Each row was made from one path, in order. Every step used is in the known rows, and no mark comes twice. Write each row's path.
Known rows:
Y, S, N, L: [-4.40  5.03  0.53  1.94  6.39  1.66 -1.67 -0.79 -0.90 -1.90  0.29 -3.10
  1.01  1.05  1.62  1.00  5.08 -2.39  3.73  2.56]
S, W, L, Y: [ 0.04 -0.81  1.45 -4.95  3.98 -3.63 -0.77 -0.70 -2.98  1.40  0.49  1.56
  1.96  2.75  0.25  1.22 -2.29 -2.77 -2.76 -4.01]
S, C, L, W: [-2.83 -1.33 -0.85 -3.89 -3.38 -0.99 -2.09  0.87 -2.04  1.57  0.75 -0.66
  2.05 -2.30  3.81 -5.09  3.07  2.88  3.81  1.70]
S, W: [ 1.04  0.09  0.55 -2.87  1.13 -1.16  1.25  1.93 -2.68  2.87 -3.41 -3.26
 -0.12 -2.80  0.91  3.65 -0.68 -0.30 -0.08  0.14]
N, S, W, L: [-2.23 -0.26 -2.43 -5.81  0.46 -0.53 -0.29  1.50  0.21  3.33 -0.88  0.08
  0.80  0.58  1.18  0.19 -2.86 -2.12 -2.07 -4.49]
L, Y, S, C: [ 0.65 -2.07  0.32 -1.48  7.40  0.45  1.10  4.41 -4.10 -2.88 -0.45  1.64
 -0.74  2.17  1.62 -0.09  2.84 -1.25 -0.91  0.86]
L, Y, S: [-0.22 -0.48  2.73  0.14  7.63 -1.33 -0.26  1.27 -2.01 -2.46  2.62  1.16
  1.45  4.82 -0.67  1.56  5.50 -1.00 -0.37 -1.95]
S, W, L: [-2.99  1.35 -0.30 -4.33 -0.26 -0.93  0.65  0.54 -1.28  2.83 -2.29 -0.92
 -0.44 -0.66  1.01  1.77 -2.34 -2.75 -1.47 -3.25]
Y, S, N, L, C: [-2.75  5.07 -0.49  2.48  3.13  0.37 -0.39 -2.92 -0.60 -2.92 -2.07 -6.89
  1.11  4.51  0.96 -0.98  4.96  0.74  4.91  1.72]
C, S, W: [ 1.55 -1.58 -1.08 -2.16 -1.20  1.46  0.31  0.36 -3.43  2.57 -2.16 -2.58
 -0.98 -1.45 -0.25  6.24 -2.15  1.08 -0.40 -0.57]
W, S: [-1.79  2.40  0.44  1.79 -0.54 -1.54  0.97  0.80 -1.13 -3.46 -1.14 -0.86
  1.02  0.52 -1.18 -1.87  0.84 -0.55 -1.37  0.20]
W, L, Y, S, C: [-1.41 -1.50 -0.20 -2.33  6.78  0.54  0.85  3.90 -3.75 -2.53 -0.03  2.45
 -0.90  3.03  1.67 -0.85  2.04 -2.60 -1.44 -0.77]
N, L, W: [-0.88  3.12  1.41 -4.01  0.05  0.46 -1.72 -1.90 -2.04 -0.24  1.32 -1.62
  1.87  2.02  3.40 -3.09  1.21 -0.85  5.73  4.93]
Y, S, W: [-0.65  1.03  1.70 -1.80  4.45 -0.36  1.79  3.59 -3.11  1.42 -2.92 -3.63
 -0.40 -1.26  0.75  4.89  4.12 -0.80  0.71 -0.16]
N, L: [ 0.72  3.86 -0.10 -0.43  1.87  1.94 -0.96 -2.21 -1.76 -0.45 -2.36 -2.46
  1.41  0.05  1.34 -0.17  0.42 -2.52  2.12  3.70]
W, L: [-3.83  1.46 -0.78 -2.01 -1.27  0.06 -0.21 -0.98  0.73  0.60  0.64  1.72
 -0.36  1.46  0.16 -1.29 -1.87 -2.49 -1.16 -3.52]
S, N, L: [-2.95  4.30 -0.35  1.13  3.75  1.18 -2.15 -2.22 -0.64 -0.90 -0.07 -2.87
  1.14 -0.40  1.86  0.00  1.31 -1.97  3.04  2.96]
Y, S: [-2.21  1.24  1.33  1.20  4.22  1.11  0.94  2.10 -0.44 -1.70  0.92 -0.50
 -0.43  2.03 -0.27  1.56  5.85 -0.56  0.89 -0.66]
S, C, L, Y: [ 1.06 -3.56 -0.82 -1.69  2.46 -2.80 -2.58 -0.15 -3.38  0.73 -0.13  1.39
  3.50 -1.01  1.21 -2.24  2.10  1.10 -1.86 -1.57]
C, S, N: [-3.92 -1.23 -1.97  2.77  0.19  1.52 -2.09 -1.52  0.67 -0.88  4.19 -0.07
 -1.21  0.94 -0.81  2.98 -0.52  1.87  0.83 -1.72]

Which path is each row?
[-2.78  2.90 -0.50 -1.87 -0.13 -1.26  2.08 -0.63 -1.23 -0.01 -3.78 -5.22
 -0.20  4.20  0.19  0.50  2.01  0.01  1.43 -3.31] -> Y, S, W, L, C
[-4.70  0.03  1.91  1.99  8.53 -2.05 -1.62  0.99 -0.22 -2.50  4.89  0.45
  0.86  3.39 -0.02  1.51  5.38 -0.15  1.09 -2.38] -> L, Y, S, N
[-1.10  0.96 -2.69 -3.77 -1.63 -1.43  0.66 -0.93  0.37  1.23 -3.04 -4.03
  1.12  3.95  0.56 -1.55 -1.48  0.92  0.46 -3.76] -> N, S, W, L, C
[-5.83 -0.17  0.99  2.58  6.65 -2.75 -2.79  0.33 -0.04 -1.23  4.47 -0.50
  2.39  1.19  0.05  0.71  7.65  1.00  1.02 -3.50] -> C, L, Y, S, N
[-3.04  2.47  1.76 -1.23 -1.70 -2.48  0.19  0.72 -1.78 -3.34  1.41 -0.85
  1.70  2.01  0.56 -4.28  1.28  0.49  1.79  1.89] -> L, W, S
[ 1.40 -1.09 -2.69  1.63 -4.29  2.53 -0.36 -3.92 -0.66 -1.60 -0.50 -2.70
 -0.80  4.85 -2.08  1.82 -1.34  3.82  1.10 -1.15] -> L, C, S
[-3.62 -0.50 -2.54  3.39 -1.17  0.99 -1.69 -2.95  0.77 -1.81  2.51 -2.76
 -1.01  3.36 -1.00  1.82 -0.01  3.60  2.13 -1.91] -> L, C, S, N
[-0.68  0.23 -1.59 -0.07  1.01  0.26  2.12  4.11 -3.33 -3.72 -3.34 -0.16
 -0.95 -1.35  1.29 -2.90 -0.79 -0.90 -1.69  2.48] -> W, S, C
[-3.40 -0.34  0.32 -3.03 -4.15 -2.09 -2.91 -1.30 -0.46  2.27  2.33 -0.78
  3.14 -1.26  2.51 -4.20  4.10  3.13  4.10  0.29] -> C, L, W
[-4.51  2.06  0.74 -0.47 -3.86 -3.21 -1.36 -0.30 -1.55 -1.73  0.63 -1.61
  3.69 -0.58  0.68 -5.35  4.16  1.89  1.98  0.52] -> C, L, W, S
[-3.75  3.43  1.17 -2.65  1.55 -0.33 -2.76 -1.67 -1.33 -0.53  3.18 -2.07
  1.69  1.77  3.65 -2.87  1.70 -0.33  6.48  4.23] -> S, N, L, W
[-0.93 -0.74 -0.81 -0.49  4.66  2.23  2.02  5.10 -2.79 -2.42 -1.74  0.19
 -2.28  0.02  1.92 -0.12  3.24 -0.87  0.23  1.81] -> Y, S, C
[-1.79  0.28 -0.61 -2.44  0.02 -0.42  1.57  4.03 -3.78 -3.79 -1.39  0.03
 -0.56 -0.15  2.71 -4.83 -0.38  0.07  0.83  3.76] -> L, W, S, C
[ 2.40  1.03 -1.75 -1.73 -1.27  1.83  0.43 -2.30 -4.15  1.30 -4.97 -6.68
 -0.05  1.02  0.15  4.98 -1.42  1.33  1.93  1.33] -> N, L, C, S, W
[-1.57  2.33 -1.02 -2.44 -2.19 -1.69  1.57 -1.84 -1.02  0.74 -4.21 -4.98
  0.08  3.10  0.38 -0.30 -1.08  0.32  0.99 -2.82] -> S, W, L, C
[-1.19  2.22 -0.64 -2.57  1.01  0.58  1.01  3.01 -4.73 -3.87 -2.53 -1.28
  0.20  0.03  3.39 -4.96  0.04 -1.34  2.09  5.69] -> N, L, W, S, C
[-6.25  1.29  0.76  3.04  5.60 -0.24 -0.68  1.79  0.94 -1.97  3.54 -1.10
 -0.60  1.22  0.40  1.64  5.61  0.20  2.10 -1.52] -> Y, S, N
[ 1.28  1.57  2.40 -3.03  8.22 -1.24  0.41  1.68 -5.13  0.73 -2.66 -3.40
  1.85  1.09  1.10  4.60  4.23 -2.41  0.72  0.70] -> N, L, Y, S, W
[ 1.91 -3.78 -4.63 -3.47  2.30  1.92  0.07  4.61 -0.46 -0.09 -0.61  1.74
 -0.26 -0.22  2.48 -3.20 -2.13  0.77 -1.48  0.86] -> N, S, C
[ 0.75 -0.42  2.73 -2.75  7.16 -2.17  0.98  2.94 -4.34  0.87 -1.31 -2.29
  0.96  0.99  0.55  4.77  3.95 -1.19 -0.33 -1.11] -> L, Y, S, W
[ 0.60 -2.35 -0.36 -6.20  4.60 -3.33 -1.59  0.13 -1.86  1.90  1.67  2.27
  3.03  3.78  0.49  0.02 -2.57 -2.14 -3.24 -4.94] -> N, S, W, L, Y
[-2.47  2.76 -1.74  1.74  2.02  3.23 -2.82 -3.40 -1.14 -1.19  0.89 -2.57
  0.42  0.92  0.65  2.14  0.24 -0.96  2.75  2.30] -> C, S, N, L
